Each row was made from one path, in order. Every step used is in the known rows, and no mark comes twice. Write each row's path.
Known rows:
ruduga, nitis, zarozi, savog, vobi, gasos: [ 0.19  0.31  0.03  4.40 -0.74  1.77 -1.27  0.79  0.77 -0.11 -1.18 -0.27
 -1.35 -0.02 -0.13 -0.79  2.15  4.57  0.07 -0.73 -1.12 -0.17 -0.73  1.22
  0.85]
kanuf, vobi, savog, zarozi, nitis, ruduga, gasos: [-0.10  0.05  3.89 -6.68  0.26 -0.31  0.97  0.95 -0.23  6.62 -0.28 -0.58
  0.48  1.17  1.39  1.72  2.11  1.67  8.66  0.52 -2.12 -0.12  0.60  1.39
  0.70]
nitis, ruduga, gasos, vobi: [ 0.53 -0.10  0.59 -4.93 -0.61  0.05  0.35 -1.09 -0.43  3.84 -0.18  0.12
  0.87 -0.38  0.86  0.72  0.29 -1.80  0.41 -0.83 -0.42  0.16  1.00 -1.44
  0.01]
supi, ruduga, nitis, zarozi, savog, vobi, gasos: [-0.16 -0.14  1.41  1.83 -0.74  2.13 -2.65  0.14  1.21  2.08 -0.58 -0.95
  1.33 -0.39 -0.62 -0.34  0.84  3.88  1.23 -0.96 -1.85  0.27 -1.13 -0.37
  0.52]
nitis, zarozi, savog, vobi, gasos, ruduga, zarefu: [ 0.11 -1.64  0.24  2.53 -0.81  1.32  1.36  0.27 -0.47 -3.02 -0.80 -1.34
  1.26  0.41 -0.87 -1.59 -0.34  5.76 -3.29 -0.26 -1.38 -0.10 -1.04  0.91
  0.34]
ruduga, nitis, zarozi, kanuf, vobi: [-0.37  0.66 -2.51  0.54  1.77 -0.27 -2.71  0.77 -0.30 -1.07  0.16 -0.43
 -2.61  0.16  0.96  1.51 -1.37  0.58 -3.10 -0.36  1.42 -0.18  0.96  0.83
 -0.02]
supi, ruduga, gasos: [ 0.15 -0.56  0.66 -3.21 -0.92  1.34 -0.80 -1.08  0.07  5.75  0.18  0.82
  3.12 -1.08  0.94 -1.46 -0.53 -4.33  0.47  0.01 -0.06  0.31  1.71 -2.79
 -0.17]
savog, zarozi, kanuf, vobi, gasos: [ 0.52  1.16 -2.17  3.27  0.72 -0.91  1.18  1.04 -0.67 -0.52 -0.11  0.78
 -2.81  0.23 -1.67  1.88 -0.58  0.90  2.12  0.03  2.42 -0.95  0.97  3.67
 -1.45]
savog, vobi, gasos, ruduga, nitis, zarozi: [ 0.47 -1.57  0.62  4.23  0.36  0.87 -0.98 -0.62 -0.84 -1.30 -0.42 -0.83
  0.81  0.45 -0.65 -0.33 -0.87  3.68 -4.87  0.09 -0.73 -0.54 -0.44 -0.70
 -0.06]
supi, ruduga, nitis: [-0.34 -0.31  0.53 -0.79 -0.16  1.20 -3.43 -0.77  0.28 -1.30  0.55  0.53
  3.15 -1.09  1.96 -1.18 -0.71 -5.29  1.00  0.65 -0.05  0.39  0.51 -3.44
  0.16]
nitis, zarozi: [-0.23  0.49 -0.56  3.26  0.62 -0.81  0.11 -0.40 -0.24 -3.01  0.30  0.52
 -1.11 -0.34 -0.07 -1.78 -0.12  0.23 -4.47  0.56  0.93  0.62  1.07 -1.07
  0.59]
supi, ruduga: [-0.07  0.09  0.26 -0.61 -0.38  0.37 -1.34 -1.14 -0.04 -2.13  1.08  0.29
  2.78 -1.01  0.23 -0.87 -1.25 -4.28  0.64  0.60  0.61  0.72  0.81 -2.59
 -0.22]
supi, ruduga, gasos, vobi, savog: [ 1.05 -0.24  1.38 -4.35 -1.26  0.86  0.32 -1.81 -0.70  4.99 -0.28 -0.71
  1.65 -1.00  0.88  2.69 -0.27 -3.88  1.90 -0.99 -1.14  0.35  0.20 -1.92
 -0.02]
nitis, ruduga, gasos, vobi, savog, zarozi, kanuf: [ 0.32 -0.31 -1.71 -5.26  0.34 -1.31  1.69 -0.38  2.49  7.27 -1.02 -0.38
  0.46 -0.35 -0.13  0.67  0.11  0.84  1.59 -1.05 -0.36 -0.39 -0.81  1.67
 -0.78]
zarozi, nitis, ruduga: [-0.87 -0.01  1.66 -1.39  0.68 -0.44 -0.60 -0.36  1.26 -3.76  0.96  0.34
  2.47  0.41  0.68 -1.90  0.53 -2.97  4.69  1.87 -0.74  0.01  0.21  0.51
  0.46]
vobi, gasos, ruduga: [ 0.85 -1.75 -0.74  4.30 -0.60 -0.15  1.28 -1.36 -1.24 -5.11  0.41  1.30
  2.16  0.16 -1.01 -1.40 -1.69 -3.45 -0.28  2.19  0.43 -0.39  0.23 -0.85
 -0.66]
supi, ruduga, nitis, zarozi, kanuf, vobi, savog: [-0.26 -0.31 -0.97 -1.97  1.24  0.17 -3.25 -0.31  0.34 -0.11  0.30 -1.63
  0.35 -0.21  1.29  2.98 -2.05 -0.77  1.15 -0.02 -0.19  0.41  0.19  0.09
  0.06]
savog, vobi: [ 0.60  0.80 -0.42  0.51 -0.76  0.57 -0.17 -0.24 -1.22 -2.30  0.35 -1.32
 -0.63 -0.67  0.32  0.71  0.55  0.95 -1.59 -0.87  1.69  0.14  1.03  0.19
 -0.34]
kanuf, vobi: [ 0.73  1.05  0.04 -0.69 -0.47 -0.27 -0.39  0.12 -3.21 -4.17  0.85 -0.28
 -1.82 -0.06  1.02  2.70 -0.43 -1.94  1.46  0.15  1.67  0.44  1.87 -0.60
 -0.05]
zarozi, kanuf: [-0.09  0.28 -4.12  2.32  0.43 -0.62 -0.24 -0.36  1.55 -3.28  0.42  0.80
  0.13 -0.67 -0.18 -1.64 -1.40 -4.02 -1.53  0.81  2.42 -0.35  0.69  1.43
 -1.01]
kanuf, zarozi, savog, vobi, gasos, ruduga, zarefu: [-0.66 -2.07 -0.11  2.06 -1.95  2.05  1.64  1.17 -1.95 -4.46  0.04 -0.29
  0.66  0.85 -1.12 -1.33 -1.34  3.43 -4.33 -0.31 -0.39 -0.21 -1.16  0.22
 -0.11]
kanuf, zarozi, savog, vobi, gasos: [-0.41  0.13 -0.44  4.47 -2.11  1.56  1.13  1.31 -0.89 -2.23 -0.01  0.54
 -2.17  0.46 -1.95 -0.13  0.69  3.49 -1.36 -0.84  0.53  0.02 -0.74  1.36
 -0.07]
vobi, gasos: [ 0.67  0.11 -1.04  5.81 -0.83  0.31  1.22 -0.90 -0.91 -5.61 -0.06  1.78
 -0.44 -0.49  0.00 -1.05  0.41 -4.29  1.35  1.65  1.01 -0.49  1.50  1.20
 -0.18]
savog, vobi, gasos, ruduga: [ 1.17 -1.40  0.08  3.06 -0.97  0.65  1.04 -1.04 -1.83 -3.59  0.35 -0.91
  1.48  0.13 -1.40  0.51 -1.24  0.86 -1.23  0.45  0.46 -0.54  0.10  0.24
 -1.04]

Which path is each row?
[ 0.85  1.08  0.45  0.58 -0.10 -1.54  1.83 -0.22 -0.75 -1.44 -0.36 -0.34
 -2.01 -0.55 -0.20  1.96  1.00  0.25  0.14 -0.98  0.31  0.30 -1.06 -0.31
 -0.12] : gasos, vobi, savog, zarozi
[-0.29  0.62 -0.01  0.35 -0.29  1.21 -2.34  1.12  0.88  1.24 -0.63 -1.18
 -1.00 -0.18  0.65 -0.95  1.73  5.04 -2.18 -1.49 -0.64  0.51 -1.05 -0.84
  1.00] : ruduga, nitis, zarozi, savog, vobi
[-0.73  1.34  1.93  1.74  1.29 -0.88  0.57  1.00  1.14 -0.08  0.40  1.09
 -0.12  0.43 -0.85 -2.13  1.32 -0.21  1.40  0.59  0.17 -0.39 -0.58  0.53
  0.04] : savog, zarozi, nitis
[ 1.05  0.64  0.72 -1.99 -0.58 -0.41  2.38 -0.04 -0.58  6.46 -1.23  0.26
 -1.62 -0.52  0.49  1.47  1.69  0.27 -0.10 -1.45 -0.44 -0.12 -0.36 -0.57
 -0.05] : ruduga, gasos, vobi, savog, zarozi
[ 0.38  0.25 -0.27  1.67 -0.28 -1.16  1.66  0.11  0.11 -1.80 -0.35  0.61
 -0.51 -0.62  0.90 -1.08  1.39 -0.90  1.47  0.80  0.66  0.37 -0.09 -0.30
  0.25] : vobi, savog, zarozi
[ 0.77  0.29 -3.08 -0.57 -0.19 -0.56  0.22 -0.15 -1.07 -4.09  0.37 -0.98
 -1.62 -0.12  0.98  3.14 -1.14 -2.79  3.38  0.69  1.68 -0.01  0.93  2.73
 -0.59] : zarozi, kanuf, vobi, savog
[-0.71  0.28 -1.02 -1.90  1.83  0.22 -4.07  0.10  0.38  0.85  0.68 -1.09
  0.27 -0.15  0.34  1.95 -2.65 -0.20 -1.85 -0.66  0.78  0.28  0.63 -0.85
 -0.32] : supi, ruduga, nitis, zarozi, kanuf, vobi
[-0.09 -1.26  0.19 -1.33 -0.07  0.81 -2.15  0.53  0.52  1.33 -0.13 -1.55
  1.58  0.51 -0.45 -1.34 -0.45  5.97 -4.00 -0.95 -1.20  0.65 -2.29 -3.06
  0.59] : gasos, ruduga, nitis, zarozi, savog, vobi
[-2.13 -0.33  1.91 -0.39  0.65 -0.35 -0.22  0.64  0.46 -4.19  1.50  1.04
  0.85  1.10 -0.46 -1.94 -0.56 -1.52 -0.13  1.47 -0.40  0.18 -0.15 -0.19
  0.52] : kanuf, zarozi, nitis, ruduga
[ 0.91 -0.75  0.49 -4.83 -1.16 -0.06  1.26 -1.60 -0.24  2.31 -0.63 -0.41
  0.96 -0.47  1.75  1.79  0.91 -2.52  3.14 -0.18 -1.35  0.25  0.42 -0.52
  0.45] : nitis, ruduga, gasos, vobi, savog
[ 0.16  1.56  2.49  0.42  0.90 -1.48  1.70  0.34  0.23 -0.94 -0.08 -0.49
 -1.68  0.45 -0.91  1.86  1.73  0.29  2.83 -0.50 -1.06 -0.32 -2.11  1.42
  0.09] : gasos, vobi, savog, zarozi, nitis
[-0.61  0.24 -0.78  1.70  0.11  0.49 -2.09  0.78  1.40 -0.43 -0.51  1.06
 -0.35 -0.18  1.17 -3.03  1.23  0.68 -1.21  0.24 -0.71  0.65 -0.97 -1.86
  1.38] : ruduga, nitis, zarozi, savog
[ 0.85  0.72  0.01 -2.00 -0.74  0.41  0.81 -0.67 -1.39  3.92 -0.44  0.54
 -1.25 -0.53  0.33  1.25  0.40 -2.59 -2.38 -1.47  0.22 -0.27  1.00 -1.21
 -0.26] : ruduga, gasos, vobi
[-1.47 -0.07  2.96 -4.04  0.32  0.24  0.47  0.36 -0.21  4.38  0.67  0.69
 -0.33  1.26 -0.94  0.55 -0.18 -0.28 -1.68 -0.84 -1.52 -0.26 -0.27 -0.52
  0.23] : kanuf, zarozi, nitis, ruduga, gasos, vobi
[ 0.70 -0.27  1.41 -5.01 -0.42 -0.83  1.91 -0.49  0.35  6.06 -1.05 -0.26
  0.35 -0.33  0.79  1.09  1.49  1.04  2.56 -0.96 -1.35  0.25 -0.25 -0.76
  0.21] : nitis, ruduga, gasos, vobi, savog, zarozi
[-0.48 -0.60  2.82 -4.13  0.26 -0.30  1.48  0.34  2.30  6.33 -0.80  0.72
  2.30  0.54  1.10 -2.16  2.60 -0.05  6.73  1.25 -2.36 -0.27 -0.02  1.18
  0.73] : vobi, savog, zarozi, nitis, ruduga, gasos
[ 0.67 -0.80 -1.94  1.83  0.84 -1.32  1.31  0.52 -0.82 -0.60  0.44  0.24
 -0.30  0.90 -2.73  1.65 -2.95  1.74  0.24  0.56  1.75 -0.94 -0.29  1.42
 -1.94] : savog, zarozi, kanuf, vobi, gasos, ruduga
[-1.93 -0.90  2.27 -2.79  0.11  0.81  0.30  0.63  0.83  3.69  0.61  1.62
  1.22  1.08  0.14 -2.69  0.11 -1.55 -0.31  0.86 -1.27 -0.16  0.80 -0.42
  0.56] : kanuf, zarozi, nitis, ruduga, gasos
[ 1.05  0.43 -0.27  4.33 -1.23  1.02  0.87 -0.50 -1.30 -3.78 -0.20 -0.32
 -1.06 -0.47 -0.36  0.86  0.99  0.22  0.59 -0.09  1.03 -0.62  1.26  2.48
 -0.52] : savog, vobi, gasos
[-0.49  0.81  3.48 -5.17  1.02 -0.67  0.85  0.45  1.32  8.06 -0.32  0.22
  0.63  0.71 -0.91  0.04  1.63  1.67  2.46 -1.16 -1.76 -0.54 -0.73  0.09
 -0.06] : savog, zarozi, nitis, ruduga, gasos, vobi
[ 0.01  0.16 -2.31  0.45  1.12 -0.43 -1.80  0.23 -0.24 -2.15 -0.28 -0.97
 -2.33  0.10  1.90  2.36 -0.81 -0.23 -0.39  0.35  0.51  0.02  0.45  1.89
  0.39] : ruduga, nitis, zarozi, kanuf, vobi, savog
[-0.38  0.57 -0.95  1.86 -0.22 -0.41  0.01  0.43  0.94 -1.60 -0.01  0.64
 -0.64 -0.10 -0.57 -2.61  0.54  1.60 -1.53  0.27 -0.03  1.00 -0.47 -1.19
  0.94] : nitis, zarozi, savog
[-0.43  0.90 -3.21  1.97  1.12 -1.44  0.52  0.62  2.21  0.55  0.07  1.02
 -0.50 -0.52 -1.07 -2.22 -0.67 -0.46 -2.04  0.08  2.37 -0.36 -0.05  1.18
 -1.21] : savog, zarozi, kanuf
[ 0.28  0.46 -2.62  0.72  0.96 -1.21  0.23 -0.08 -0.69 -3.06  0.17 -1.22
 -2.80  0.17  0.16  2.76 -1.24  0.93 -0.51  0.27  1.17  0.30  0.76  2.65
 -0.07] : nitis, zarozi, kanuf, vobi, savog
[-1.74  0.50  1.42  2.74  0.57  0.03  0.24  1.01 -0.40 -3.83  1.29  1.45
 -1.17  0.96 -0.87 -1.61 -0.46 -2.22 -2.95  0.86  0.39 -0.15 -0.07  0.04
  0.29] : kanuf, zarozi, nitis
[-0.45 -1.60 -0.41  0.15  0.27  0.08 -1.90  0.25  0.99 -0.41  0.05  0.51
  2.29  0.46  0.14 -3.39 -1.08  1.46 -2.89  0.85 -1.16  0.71 -2.16 -4.08
  0.88] : gasos, ruduga, nitis, zarozi, savog
[ 0.51  1.03 -2.60  0.59  0.74 -1.90  1.55 -0.07  1.24 -0.42 -0.40 -0.45
 -1.97 -0.54 -1.13  1.75 -0.30 -0.05 -0.60 -1.07  1.21 -0.35 -1.58  2.04
 -1.16] : gasos, vobi, savog, zarozi, kanuf
